Each row was made from one walk, in order. Every step used is in the known rows, and no mark comes twice. Write each row's walk.
In the rows, 128 means zero.
Known rows
k -> b: [112 145 128 148 112 129 138 153 100 153  99 126 124 136 124 157 143  98
 133 139 147 144 118 120 131 122 125  90 148 134 158 130 135 129 115 112
 105 144 157 128 200 115 149  99 135]
g -> u: [140 142 139 168 124 154 117 151 101 155 122 139 109 127 121 160 150  79
 122 145 145 123 124 151 140 119 147 121 176 155 150 143 147 127 125 105
  89 116 149 130 185 149 170  94 135]
s -> w -> v -> k -> b -> e: [122 121 122 120 128 122 147 162 129 151  62 120 121 153  87 140 116 132
 110  94 173 116  78 112 139 127 128  81 112 136 136 129 105  86 138  79
  82 132 195 163 224  97 150  92 139]
s -> w -> b: [107 135 126 152 143 137 155 133  97 128 123 137 111 139 108 151 120  93
 138 100 131 121 132 159 122 118 144 102 162 135 133 103 134 130 123 129
 121 126 139 159 206 109 174 103 131]
e -> v -> w: [136 158 126 180 107 147 123 106 119 142 127 169 120 127 115 138 135  83
  98 121 145 143 127 151 144 140 160 139 158 165 163 159 132 117 103 136
 104 124 144 127 145 107 178 107 140]
v -> k -> b -> e -> n: [106 139 121 142  94 103 151 149  97 197  79 132 168 151 108 137 102 115
  83 118 130 162  98 114 154 119 113 119 139 150 170 129 133  90 131 102
  94 103 183 146 205 103 160  75 133]
b -> k: [130 136 145 160 119 165 138 138 118 142 119 134 129 126 123 159 154  86
 142 133 136 130 112 135 144 124 128 100 154 119 151 131 119 133 115 123
 108 114 147 126 157 122 139  98 135]
b -> k -> v: [140 140 126 149 101 153 153 131 125 163 131 139 132 135 101 167 146  86
 122 135 140 133 117 138 143 124 119  98 136 129 141 156 124 121 106 133
 112  93 153 111 155 121 135  98 130]
n -> e -> v -> k: [130 116 129 161 110 128 136  97 110 169 121 130 128 140 110 127  95 105
  74 120 138 133 125 141 131 141 130 126 162 176 147 135 124  96 129 142
  86  84 156 147 189 114 159  91 143]
u -> w -> b -> k -> v -> e: [118 131 139 122 114 140 171 120 125 161 136 151 104 156  94 178 105  67
 120 125 118 134 127 139 119  93 135  67 144 122 141 154 149 127  96 144
 114 102 129 142 167  97 142 125 149]
x -> s -> w -> v -> k -> b: [136 118 129 142 113 124 136 140 111 168  68 133  91 137  92 136 121 110
 122 115 165 114  94  87 124 119 140  90 122 141 146 156 123 100 125 111
  93 145 183 164 252 115 156 105 148]
s -> w -> v -> k -> b: [119 119 118 121 126 125 153 168 114 138  64 124 113 156  87 144 111 111
 120 122 165 119 101 111 124 118 129  81 126 147 129 157 125  96 123  91
  90 144 181 155 224  91 159 108 133]
b -> e -> v: [140 151 124 168 114 151 119 104 131 156 132 146 122 118 120 140 138 108
  83  92 143 141 116 139 152 146 131 133 158 142 156 121 110 123 129 121
  92 108 161 129 165 118 151  97 136]
s -> w: [120 131 129 156 135 149 157 128 107 135 112 149 106 126 112 147 146  97
 130 118 143 125 131 144 127 134 142 116 158 141 129 128 127 131 117 121
 122 141 153 153 192 120 163  93 130]
n -> e -> v: [135 140 131 163 119 136 126  88 115 162 125 119 114 127 124 131 135  96
  91 122 140 133 125 144 125 150 117 130 167 165 159 123 110 121 126 148
  95 104 145 129 183 119 143 112 132]
g -> u -> w: [134 121 155 142 126 155 121 155 117 147 132 170  90 124 122 167 164  62
 122 152 164 123 139 140 139 112 171 106 178 153 140 148 144 137 115  99
  96 127 145 138 178 150 174 102 149]
s -> w -> v -> e -> n: [126 159 126 155 129 133 172 106  94 174  85 114  99 151  90 144 128  77
  99 105 125 132 113 110 123 128 110 149 147 165 136 163 139 116 101 141
  89 150 151 154 201  95 144 151 114]
s -> w -> u -> g: [122 134 117 173 128 167 145 114 116 124 141 130  91 111  85 147 124 110
 118 108 164 148 134 135 112 113 134  99 143 140 130 116  98 121  98 111
  92 122 141 136 193  90 175 121 144]
u -> w -> v -> e: [130 129 148 142 140 144 138 118 111 149 122 135  82 142 108 166 129  74
 116 138 152 133 124  99 108 123 140  92 152 152 141 156 147 123  98 132
  98 151 142 152 173 110 135 159 143]
u -> w -> b: [104 126 152 144 141 132 129 132 102 138 147 154 109 141 117 169 120  71
 133 129 143 126 139 144 124 110 156  87 161 133 149 111 136 133 114 124
 126 120 129 148 179 111 169 118 148]
g -> u -> w -> s: [130 115 170 162 133 154 118 139  88 135 119 165  81 129 114 172 149  59
 120 150 161 118 119 128 133  97 163 104 187 164 144 123 124 147  89  96
  85 125 156 162 187 145 174 113 145]
w -> s: [119 116 145 195 136 142 121 112  69 145 120 126 114 134 118 154 126  88
 117 133 143 136 110 123 133 110 125 112 167 164 156 107 121 130  91 121
  94 116 153 157 178 128 161 110 127]
k -> v: [121 142 113 159 110 129 134 129 110 170 141 129 125 140 109 159 122  94
 109 135 145 133 127 134 139 120 126 112 141 154 144 146 143 119 112 146
 109 107 148 117 165 120 143  98 132]
x -> s -> w: [136 132 142 175 122 151 138  98 108 166 116 152  78 116 116 146 150 100
 139 113 150 117 129 115 134 131 162 130 160 138 147 124 127 140 124 142
 120 137 157 161 215 145 155  99 135]
e -> n: [109 153 135 175 114 132 145 124  78 178 124 131 140 129 116 152 137  77
 114 136 123 154 124 127 143 129 117 149 165 162 162 142 142 120 104 135
 118 118 143 133 182 116 160 116 117]
s -> w -> u: [122 134 129 161 141 157 148 113 103 125 133 128 106 109  91 149 129  83
 112 104 169 125 117 128 128 110 128 104 155 147 118 127 108 136 113 124
 100 137 147 152 186 107 170 112 143]
k -> v -> w -> b: [104 157 112 163 119 120 139 133 102 164 147 143 136 145 100 166  85  87
 115 123 131 132 123 166 137 106 135 103 130 160 172 138 153  97 101 143
 120  99 132 128 147  98 179 101 139]
b -> k -> v -> e: [139 144 127 157 103 152 168 117 123 177 119 124 115 149 101 161 131  76
 111 137 121 143 116 126 130 112 116  95 140 137 142 168 150 116  99 153
 102 104 149 126 157 111 123 111 133]
x -> s -> w -> b -> e -> v: [144 149 140 159 113 143 126  81 124 164 119 159  82 117 111 134 127 108
 100  61 127 116 113 137 137 139 153 132 155 116 152  98 104 133 144 134
 111 106 158 163 228 122 169  92 144]

Which walk is each row?
[125 150 120 166 117 161 147 125 123 150 144 137 140 118  69 163 116  78
  99 134 172 140  98 135 138  92 120  98 118 147 154 165 113 103  84 133
  91  89 143 119 121 103 167 112 145]	b -> k -> v -> w -> u
[115 148 128 141 115 127 128 141 113 166  99 122 132 124 131 152 139 123
 121 119 151 143  99 121 143 131 119  90 138 123 173 103 119 118 134  99
 103 119 170 132 198 117 140  89 132]	k -> b -> e
[117 163  97 184  99 143 128 114 125 154 166 139 120 118  75 162  98 108
  96 132 168 164 131 132 121 104 134 101 117 169 169 150 120  86  79 123
  88  93 131 109 137  80 178 127 151]	k -> v -> w -> u -> g
[124 133 150 128 137 140 115 146 119 151 141 159 107 127 113 170 130  85
 116 116 144 120 122 158 137 105 162  91 170 132 150  99 136 123 140  83
 105 101 150 153 186 136 178  91 155]	g -> u -> w -> b -> e
[120 121 127 138 117 123 125 162  98 155  89 114 128 154 103 155 101 102
 112 138 156 133  96 101 131 111 120  80 125 157 152 161 131  91 119  97
  78 131 171 140 208  96 155 110 142]	w -> v -> k -> b
[135 140 135 170 136 143 133 115  93 155 121  96  93 137 113 157 118  87
 106 128 134 135 109 104 112 119 118 107 143 158 147 150 146 116 110 137
  81 143 138 141 178 110 132 155 131]	w -> v -> e
[124 161 132 172 122 129 143 108  77 184 107 102 113 149 103 158 123  70
  93 132 116 148 107 101 128 125 103 147 148 168 158 165 144 110 102 153
  85 136 141 139 183 103 135 158 115]	w -> v -> e -> n
[140 121 123 165 105 140 121 117 123 157 120 157 132 130 106 125 100 116
  77  96 132 148 107 132 153 134 146 117 150 150 139 132 127  98 139 112
  87  93 168 141 171 114 165  78 144]	b -> e -> v -> k
[125 122 124 160 111 126 111 122 113 157 128 143 139 135  97 126  74 111
  77  79 122 136 111 152 146 118 140 105 149 148 147 113 127  93 137 113
  92  85 151 152 176  92 180  81 154]	w -> b -> e -> v -> k
[108 113 123 145 109 121 138 159 102 152  95 132 144 141 113 144 106 104
 121 146 147 146 112 117 134 108 132  78 144 149 155 145 144 100 118 107
 100 126 168 142 203 111 162  75 151]	v -> k -> b
[135 161 140 175 114 132 159  76  90 199  92 129  80 137  95 141 135  79
 103 111 123 130 108  82 118 135 123 165 148 160 156 167 137 125 109 155
  94 144 148 164 222 125 144 150 119]	x -> s -> w -> v -> e -> n
[121 127 144 116 120 143 161 146 133 147 138 162 118 146  91 183 125  69
 125 133 132 122 127 146 134 105 137  67 136 116 138 144 132 129  97 132
 126  90 138 128 166 101 146 113 148]	u -> w -> b -> k -> v
[120 156 111 164 109 126 136 123 118 170 143 151 136 140 102 155 113  94
 111 136 152 141 123 152 145 124 142 116 131 172 167 154 152  96  99 139
 111 109 150 120 139 114 163  97 128]	k -> v -> w
[121 140 118 129 126 144 198 123 128 160 107 130 106 163  82 162 111  80
 122 100 110 122 114 154 122 106 115  86 138 126 123 143 142 122 107 147
 109 104 145 148 196  92 152 113 137]	s -> w -> b -> k -> v -> e
[128 151 124 190 110 157 117  97 108 131 149 151 125 108  93 138 113  76
  77 111 158 143 114 135 136 116 142 125 150 172 152 156 117 122  96 133
  84 123 136 129 134  94 190 119 147]	e -> v -> w -> u
[118 168 113 169  98 117 167 106  91 205 129 124 134 152 101 161 106  70
  83 137 108 166 131 119 135 120  99 145 150 177 154 173 173 112 100 172
 104 109 145 126 174 105 142 123 121]	k -> v -> e -> n
[151 115 140 163 122 141 133 113 109 164 102 139  79 129  87 136 112 103
 119 111 164 104 110  99 136 122 158 113 140 148 137 155 122 102 124 124
  95 129 161 172 220 134 151 114 142]	x -> s -> w -> v -> k
[129 138 142 162 129 134 135  94 112 174 126 137  90 118 111 142 118 118
 125  76 134 111 106 130 138 128 151 110 151 113 162  81 115 127 141 128
 120 111 150 172 224 137 160  87 140]	x -> s -> w -> b -> e
[122 163 111 196  99 161 108  90 121 133 153 156 114 111  86 139 110 100
  88 118 157 168 130 139 120 118 146 115 144 166 167 151 103 101  79 121
  79 107 135 112 143  74 188 132 156]	e -> v -> w -> u -> g
[112 159 113 155 121 113 130 127 122 174 147 135 149 141 101 154  85 115
  96 100 134 135 106 166 147 119 134 102 118 151 182 112 142  82 115 125
 109  82 147 132 144 103 170  91 138]	k -> v -> w -> b -> e
[107 139 146 198 133 142 122 111  71 145 120 143 113 134 112 151 115  90
 118 138 153 145 107 129 135 114 149 122 161 174 179 113 128 118  75 124
  96 126 154 160 153 122 177 107 129]	v -> w -> s
[124 143 139 174 114 147 151 118 100 157 118 154 129 149  85 164 121  90
 112 137 151 137  92 137 147 106 130 108 137 158 164 139 113 111  65 124
  93  91 161 141 135 113 155 106 127]	b -> k -> v -> w -> s
[123 163 120 161  90 139 181 111 107 207 113 126 138 157  90 164 131  64
  93 136 104 157 112 120 143 117  94 136 144 153 147 184 155 111  93 162
 102  95 147 120 166 102 131 120 124]	b -> k -> v -> e -> n
[119 141 122 192 119 165 118 112 105 137 161 117 112 107 102 154 115 103
 113 126 157 160 131 119 116 110 128  98 146 140 159 116 103 113 103 119
  86 110 131 116 170  95 164 130 150]	w -> u -> g
[112 155 131 163 126 125 123  89 110 163 134 128 128 137 111 137 101  99
  86 110 127 133 125 177 119 139 129 123 150 170 180 124 119  99 121 147
  98  91 128 146 165 103 177 118 143]	n -> e -> v -> w -> b
[122 156 130 169 102 127 126 104 106 152  80 158 122 140 110 136 122 113
  85 101 148 146  83 129 139 131 129 114 147 150 180 115  99 119  99  97
  83 121 183 152 175  97 173  92 136]	k -> b -> e -> v -> w -> s
[115 108 146 112 117 120 129 172 112 140  93 150 110 153  98 160 112  92
 117 147 166 133 110  93 127 111 144  57 127 145 141 163 128 100 108  96
  91 140 164 145 201 102 152 118 155]	u -> w -> v -> k -> b
[117 153 135 145 114 144 139  96 123 162 117 137 131 138 106 142 120  97
 100 113 122 122 105 182 129 134 126 116 146 141 178 126 100 107 114 136
 101  81 132 138 155  92 173 114 146]	n -> e -> v -> w -> b -> k
[146 128 154 141 130 149 121 139 116 153 115 140  72 139 107 169 148  58
 108 150 155 114 116 113 117 113 153 103 161 164 139 171 156 127 105 110
  69 143 147 148 178 135 156 148 141]	g -> u -> w -> v -> e
[106 167 121 143 102 113 145 133  99 191  88 126 157 136 122 149 140 106
 107 119 130 161  97 112 148 131  98 132 143 137 179 118 120 117 128 107
 107 120 173 132 210 107 144  94 117]	k -> b -> e -> n
[112 142 123 137 108 106 133 153  99 194  70 115 156 148  93 145 106 115
  80 114 142 147  76  94 152 120  96 117 116 151 165 142 119  81 129  90
  82 108 184 140 208  94 145 108 125]	w -> v -> k -> b -> e -> n
[127 134 145 168 130 139 138 106  98 165 123 144  90 125 112 148 126  93
 139  98 131 112 131 135 127 121 161 111 157 125 154 111 133 134 126 142
 125 125 137 164 226 134 169 103 146]	x -> s -> w -> b
[131 158 121 145  95 133 122 127 130 159  96 143 131 133 120 141 144 115
  96  97 142 141 105 122 138 144 120 106 142 129 160 121 104 132 131 108
  91 121 169 125 198 102 150  90 138]	k -> b -> e -> v
[118 125 155 132 131 145 116 158 105 142 142 160  94 133 109 178 134  61
 127 137 139 113 138 154 126  95 167  94 176 143 144 124 151 138 116 100
 108 113 134 147 191 139 186 109 157]	g -> u -> w -> b
[109 141 142 159 126 152 141 134 109 144 124 143 134 143 110 156 125  81
 136 128 128 133 107 165 131 108 144  92 143 127 175 127 130 110 101 115
 113 102 128 136 141 112 178 102 139]	v -> w -> b -> k
[134 116 153 110 110 130 115 194 122 145  86 156 102 149  94 165 132  72
 112 154 172 119 106 109 125 102 156  71 145 154 140 177 143 101 120  68
  70 128 172 141 215 123 166 111 160]	g -> u -> w -> v -> k -> b
[123 155 124 176 122 142 122  75 112 156 146 127 122 109  99 130 105  94
  69 110 161 140 115 145 119 133 119 134 147 182 169 135  99 110 113 144
  76  98 139 146 142 102 178 127 150]	n -> e -> v -> w -> u
[142 138 135 144 108 148 166 111 129 176 119 150 100 136  87 159 130  90
 137 100 129 106 113 134 135 109 138 102 137 106 143 139 117 129 112 146
 126  92 146 143 214 124 146  96 137]	x -> s -> w -> b -> k -> v
[125 151 113 172 112 127 156 105 106 181 132 117 113 148 106 161 104  81
 101 132 124 147 129 126 128 114 125 111 141 162 150 154 164 112  98 162
  95 121 146 128 169 117 144 117 130]	k -> v -> e
